Every row comes from one small tree of marks. The marks that hang from a mark follow it in brackets, in the order of their numbers. Every link used is in the known rows. Which tree was each row made from?
Known rows:
Z462[Z224[Z705] Z619[Z335]]: [-1.68  1.51  1.45  0.45  0.78 -1.29  0.26 -1.19 -1.57  4.05  0.56 -0.56
  0.43  0.58  3.12  2.65  0.03  1.60 -0.18 -1.54 -0.69  1.24  3.34  2.98
 -0.68 -0.42]
Z335[Z230[Z99[Z462] Z516[Z705[Z224]] Z655] Z789]: [ 3.65 -1.38 -0.52 -0.21  0.31  0.48  1.21  1.70  0.68 -7.20 -0.36 -2.11
 -0.04 -0.65 -3.16 -3.97  1.33 -3.89 -0.76  0.88  1.33 -1.91 -2.65 -1.42
  0.86 -0.25]
Z99[Z230[Z335[Z789] Z516]]: [-0.22  0.27  0.57 -1.47  0.98  0.54  0.99  0.80  0.36 -1.31 -0.46  3.09
 -0.53  1.22 -2.67 -0.84  0.78 -1.71  0.50  0.44  3.04 -0.59  0.81 -2.02
  1.35  0.55]
Z335[Z230[Z655] Z789]: [-2.33  0.06 -0.63  0.28  0.89  0.40 -4.17 -1.85 -4.68 -2.50  1.40  0.20
 -0.46  0.04  0.76 -0.91 -1.82 -0.49 -0.19 -2.21 -0.47 -2.28 -1.37 -2.15
  2.03 -0.83]
Z224[Z462[Z619[Z335[Z230[Z99 Z655] Z789]]] Z705]: [-1.57  3.09  1.66 -0.08  2.31 -0.22  0.02  0.04 -4.72 -4.58 -0.34 -0.99
  0.80  0.14  4.17 -0.05 -0.37 -1.87 -0.66 -1.56 -0.20  0.50 -0.33 -2.56
 -2.83  0.25]
Z335[Z230[Z99[Z462] Z516[Z705[Z224]] Z655]]: [ 4.71 -1.21 -0.39  0.37 -0.51  0.20  2.69  2.72  1.09 -5.42 -1.16 -2.52
  1.03 -0.71 -3.28 -2.99  0.46 -2.33 -2.29  1.33  0.44 -0.96 -1.45 -0.18
 -0.90 -0.29]
Z789[Z462[Z224 Z619[Z335[Z230[Z516]]]]]: [ 2.39 -1.48 -0.37  2.16 -1.37 -0.84 -1.21 -3.00  0.01 -0.46  1.09 -2.10
 -0.66 -2.74  0.91 -0.63  0.24  4.47  0.26  0.74 -0.67  1.53 -0.17  1.61
 -0.76 -1.03]
Z99[Z230[Z335 Z516[Z705] Z655] Z462[Z224]]: [ 4.96 -0.34 -0.68 -0.62  1.79  0.53  4.55  4.87  1.61 -4.20 -2.05 -0.91
  1.16  3.13 -5.50 -2.56  0.29 -1.74  1.22  1.74  3.39 -0.93 -1.13 -2.36
  0.21  1.13]
Z619[Z335[Z230 Z789]]: [-1.24 -0.27  0.29  1.42 -0.27  0.73 -3.19 -3.22 -4.23 -0.89  2.93 -1.16
 -0.99  0.96  1.59  0.66 -0.75  0.55  0.86 -3.35 -0.40 -0.14 -1.01 -0.01
  2.58 -0.79]
Z335[Z230[Z516]]: [ 1.43 -0.10  0.74  0.62 -1.27 -0.40 -2.25 -1.39 -1.91 -1.99 -0.07 -0.46
  0.56 -1.55 -0.57 -0.50 -0.36 -0.36 -2.10 -0.42 -0.79 -0.19  1.94  0.96
  0.44 -0.74]
Z516[Z230[Z99] Z705[Z224[Z462[Z619]]]]: [-2.55  0.06 -0.04 -0.48 -0.29 -0.70  3.47  3.35  6.91  3.47 -1.85 -0.93
  1.19 -1.87 -1.14 -1.13  1.46 -0.67 -1.50  1.19 -0.83  1.30 -2.82  0.58
 -1.15  0.87]
Z705[Z224[Z462[Z619[Z335[Z230 Z789]]]]]: [-3.70  0.56 -0.11 -0.05  2.02  0.05 -0.44 -1.27 -2.04 -1.33  1.70 -2.49
  0.31 -0.49  3.09 -1.14  0.15  0.56 -4.36 -2.59  0.51 -0.42 -4.94 -1.08
  1.19 -0.71]
Z516[Z230[Z335 Z655] Z705]: [-3.63 -1.22 -1.59 -0.43 -0.71  0.75  0.23  2.11  3.80  5.25 -1.76  2.96
  0.27  1.38 -1.78  0.22 -0.95 -0.50  3.28  2.14 -1.25 -0.30  0.40 -0.53
 -0.78  0.89]
Z224[Z462[Z619[Z335[Z230 Z789]]] Z705]: [-3.52  3.46  1.77  0.26  2.05 -0.64 -2.67 -1.24 -5.50 -4.15 -0.09 -0.99
  0.93  0.43  5.08  0.39 -0.43 -1.31 -0.16 -2.53 -0.23  0.60 -0.62 -1.93
 -1.71 -0.03]
Z516[Z230[Z99 Z335[Z789] Z655] Z705]: [-1.12 -0.93 -0.92 -1.36 -0.33  0.98  3.43  2.95  6.02  4.00 -1.68  3.52
 -0.49  0.21 -3.32 -0.57  0.66 -2.36  3.38  2.56 -0.50 -0.05  0.40 -0.76
 -0.39  1.44]
Z619[Z335[Z230[Z655]]]: [-0.14 -0.81 -0.36  1.91 -0.54  0.93 -2.08 -2.07 -5.18 -0.35  2.23 -1.57
 -0.18  1.33  1.65  1.07 -2.18  1.75 -0.46 -2.34 -1.24 -0.21 -0.20 -0.36
  0.40 -0.93]
Z462[Z619]: [-5.62  1.45  1.11  0.67  0.57 -0.96 -1.42 -1.37 -3.70  4.23  0.29  3.16
  0.17  0.14  2.81  1.95 -0.66  2.16 -1.55 -0.72 -0.68  0.29  2.20  0.63
 -0.40 -0.86]
Z619[Z335]: [-1.28  0.51  0.33  0.81 -0.93  0.44 -2.25 -1.83 -3.00  3.14  1.99  0.63
 -0.52  2.36  2.04  3.70 -1.17  2.24 -0.28 -2.66 -0.60  0.53  1.31  0.78
  1.69 -0.42]
Z516[Z230[Z335] Z705]: [-3.83 -0.19 -0.59 -0.45 -1.25  0.23  0.21  1.55  4.86  6.03 -1.57  3.32
  0.27  0.80 -2.04  0.76 -0.09 -0.61  3.44  1.50 -1.20  0.60  0.92  1.29
  0.25  0.93]
Z655[Z230[Z99 Z335[Z789[Z462]] Z516]]: [ 6.78 -0.64  0.42 -1.69 -1.21 -0.06  2.55 -0.45  2.08  0.54 -0.47  1.46
 -1.24 -3.50 -2.61 -0.03  1.50 -0.31  2.05  2.85  0.20  0.30  3.09  2.41
 -0.79  1.03]
Z462[Z224]: [ 0.99  1.91  0.33 -0.81 -0.09 -1.13 -0.87  0.19  0.68  5.14  0.17  0.18
  0.45  0.37 -0.89  3.24 -0.75  1.73 -2.13 -2.07 -0.87 -0.06  2.58  2.20
  2.70  0.18]
Z619[Z335[Z230[Z516 Z655] Z789]]: [ 0.55 -2.09 -0.28  1.16 -0.36  1.08 -2.71 -2.85 -4.17 -3.07  2.12 -1.86
 -1.08  0.52  1.20 -0.45 -0.18 -0.43  0.31 -1.11 -0.36 -0.67  0.01 -1.11
  1.18 -0.90]
Z99[Z462[Z224]]: [ 1.96  2.29  0.60 -0.45  1.17 -1.09 -0.35  1.58  0.22 -0.05 -0.03  0.56
  1.06  2.01 -1.58  1.57 -1.41  1.34 -1.53 -2.28  0.84 -1.16  0.14  0.91
  2.71  0.15]

Write each row's tree:
[ 2.43  0.06 -0.12  1.45 -0.51 -0.82  0.12 -1.22  0.08 -1.17  0.39 -1.62
 -0.37 -2.04  1.25 -0.04 -0.78  3.53  0.68  0.12 -0.45  1.08  0.16  0.82
 -2.36 -0.60] | Z789[Z462[Z224[Z705] Z619[Z335[Z230[Z99 Z655]]]]]
[ 0.50 -0.19  0.10  1.21 -2.08 -0.33 -2.61 -0.69 -1.95 -1.46 -0.76 -1.85
  0.68 -0.85 -1.33 -0.77  0.33 -1.14 -0.10  0.19 -1.20  0.26  1.26  1.19
  0.27 -0.60] | Z335[Z230[Z516[Z705]]]
[ 3.46 -1.58 -0.15  1.67 -2.49  0.73 -1.04 -2.14 -0.26 -3.93  1.39 -2.48
 -1.51 -1.17 -1.01 -1.18  1.33  0.08  2.73  0.16 -0.10  1.26 -1.13  0.41
  0.81 -0.29] | Z619[Z335[Z230[Z99 Z516[Z705]] Z789[Z462]]]
[ 3.10 -2.65 -1.62  1.87 -1.59  0.81 -2.78 -2.70 -1.64 -3.47  1.61 -4.32
 -1.23 -0.38 -0.17 -1.30  0.39  0.91  2.88  0.11 -0.58  0.22 -1.86 -0.78
  1.18 -0.66] | Z619[Z335[Z230[Z516[Z705] Z655] Z789[Z462[Z224]]]]
[-3.62  4.02  1.71 -0.14  1.63 -0.82 -1.91 -0.38 -4.84 -1.29 -0.62 -0.13
  1.20  1.45  5.20  2.23 -0.75 -0.24 -0.55 -2.01 -0.34  0.92  0.69 -1.50
 -2.23  0.30] | Z224[Z462[Z619[Z335]] Z705]
[ 1.81  0.26  0.40  0.84  0.09 -0.82  0.13 -1.76  0.80 -2.32  0.97 -0.82
 -1.05 -4.40 -1.17 -2.28  0.67  1.44  0.37 -0.50  0.00  0.32 -1.46  0.60
  0.72 -0.61] | Z335[Z230[Z99] Z789[Z462[Z224 Z619]]]
[-4.17  3.85  1.67 -0.44  1.99 -0.74 -2.70 -0.87 -4.64 -2.20 -0.25  0.15
  0.74  1.43  5.35  1.73 -0.26 -1.08  0.07 -2.24  0.03  0.56  0.16 -2.05
 -1.37  0.27] | Z224[Z462[Z619[Z335[Z789]]] Z705]
[ 2.25 -0.19 -0.07  0.08 -2.49 -0.99 -2.18 -0.63 -2.18  2.74 -0.84 -2.27
  0.50 -1.31 -0.64  1.53  0.40  0.03  1.69  1.27 -1.82  0.14  3.25  3.16
 -0.40  0.29] | Z655[Z230[Z516[Z705]]]
[ 0.20 -1.25  0.76  0.54  0.82  0.01  3.76  2.12  3.21  1.01 -0.12  2.63
  0.30 -0.26 -0.27 -0.61 -0.96  1.23 -0.49  0.83 -0.21  0.03 -0.09 -0.71
 -1.93  0.14] | Z516[Z230[Z99[Z462[Z619[Z335]]] Z655]]
[-0.97  1.09  1.51  1.39  0.72 -1.11  0.38 -1.57 -2.44  1.99  0.76 -2.09
  0.60 -0.62  2.55  0.96 -0.15  1.22 -0.44 -1.84 -1.10  1.22  2.22  3.20
 -1.13 -0.73] | Z462[Z224[Z705] Z619[Z335[Z230]]]
[-0.63 -1.34  0.72  0.36  1.30  0.10  2.92  1.68  2.96 -0.10  0.28  2.95
 -0.19 -0.35 -0.11 -1.10 -0.71  0.36  0.18  0.55  0.21 -0.55 -0.90 -1.44
 -0.93  0.19] | Z516[Z230[Z99[Z462[Z619[Z335[Z789]]]] Z655]]
[ 6.97 -0.60 -0.37 -3.25  0.20  0.64  4.00  1.80  5.38 -2.08 -1.71  3.35
 -1.46 -1.14 -3.21 -0.49  1.54 -2.55  0.60  3.95  1.84 -0.50  3.66 -1.01
 -1.24  1.24] | Z230[Z99 Z335[Z789[Z462[Z224[Z705]]]] Z516 Z655]
[-3.78  1.03 -0.01 -0.35  1.60 -0.11  0.15 -0.34 -1.37  1.23  1.19 -1.48
  0.65  0.60  3.30  0.86 -0.08  1.48 -5.21 -2.07  0.32  0.11 -3.58 -0.56
  0.54 -0.43] | Z705[Z224[Z462[Z619[Z335]]]]
[ 1.82 -1.81 -0.31  2.10 -1.44  0.00 -0.45 -2.14 -1.55 -2.41  0.80 -0.22
 -0.99 -2.30  1.53 -1.08 -0.21  3.63 -0.03  1.82 -0.28  1.21 -0.20 -0.58
 -2.61 -1.03] | Z789[Z462[Z619[Z335[Z230[Z99 Z516 Z655]]]]]
[-0.20 -0.32 -0.43 -1.06 -0.12  0.62  2.26  2.37  2.23  0.21 -1.26  0.58
  0.39  1.59 -3.63 -1.08  1.17 -1.57 -0.13  1.23  2.72 -0.13 -0.85 -0.74
  0.56  0.61] | Z99[Z230[Z335 Z516[Z705[Z224]]]]
[ 0.84 -0.04 -0.83 -2.06 -0.49  0.65  1.72  1.67  2.74  1.07 -1.86  0.48
  0.45  1.07 -1.97  0.02  2.26 -2.77 -1.40  2.59  0.72  0.40  0.63  0.43
  0.18  0.98] | Z230[Z335 Z516[Z705[Z224[Z462]]]]
[-4.37  0.97 -0.07 -0.72  2.04 -0.03 -0.40 -0.93 -1.28  0.42  1.56 -1.12
  0.17  0.66  3.50  0.29  0.27  0.65 -4.30 -2.23  0.81 -0.39 -4.30 -1.29
  1.50 -0.51] | Z705[Z224[Z462[Z619[Z335[Z789]]]]]
[ 6.38 -0.12  1.17 -1.85 -1.11 -0.09  4.32  0.86  1.35  3.09 -1.00  1.23
 -0.05 -2.86 -2.64  1.19  1.27 -0.84 -0.23  2.54 -0.52  0.71  5.25  3.79
 -1.64  1.14] | Z655[Z230[Z99 Z335 Z516]]
[-4.63 -1.05 -1.27 -0.15 -1.46 -0.52 -1.37  1.40  6.07  5.27 -0.81  0.12
  0.77  0.21 -1.03  0.24 -0.27  0.31  0.04 -0.04 -0.87 -0.43 -2.44  1.56
  1.24  0.17] | Z516[Z230 Z705[Z224]]
[ 0.06  1.93  1.53  0.74  1.89 -1.26  0.59  0.69 -1.65 -0.95  0.28  0.04
  1.00  2.48  1.61  1.31 -0.73  1.09 -0.02 -1.81  0.94 -0.11  0.71  1.67
  0.09 -0.34] | Z99[Z462[Z224[Z705] Z619[Z335]]]
[ 1.74 -1.79 -1.62 -1.91  0.01  1.12 -1.32 -0.92  0.83 -1.85 -0.51  4.12
 -1.71  0.46 -0.87 -0.63  0.12 -0.62  1.06  3.25  1.44 -1.55  1.50 -2.82
  0.09  0.22] | Z230[Z335[Z789[Z462]] Z516 Z655]
[-1.51 -1.61 -1.37 -0.74 -1.10  0.13  2.53  3.48  7.37  4.34 -1.41  0.08
  0.55 -0.27 -2.36 -0.33  0.02 -0.57 -0.78  1.32 -0.79 -0.53 -2.07  0.40
 -0.44  0.62] | Z516[Z230[Z99 Z655] Z705[Z224]]
[ 1.32  0.06 -0.14  1.33 -0.74  0.07 -4.16 -3.26 -1.67 -3.02  2.33 -2.20
 -1.12 -0.11  1.14  0.23 -0.92  1.58  2.32 -2.74 -0.06 -0.02 -1.43  0.61
  1.80 -0.68] | Z619[Z335[Z230 Z789[Z462[Z224[Z705]]]]]
[ 0.50 -2.08 -2.15 -1.85 -0.46  1.26  1.56  1.92  2.13  1.83 -1.60  1.28
  0.00  2.00 -1.86 -0.17  1.08 -2.22 -0.80  3.48  0.69 -0.98  1.15 -0.58
 -0.46  0.37] | Z230[Z335 Z516[Z705[Z224]] Z655]
[-4.48 -1.25 -1.66 -0.87 -0.11  0.86 -0.48  1.46  3.55  4.37 -1.21  3.21
 -0.40  1.42 -1.54 -0.35 -0.40 -1.46  4.22  1.82 -0.77 -0.89 -0.27 -1.30
  0.31  0.90] | Z516[Z230[Z335[Z789] Z655] Z705]
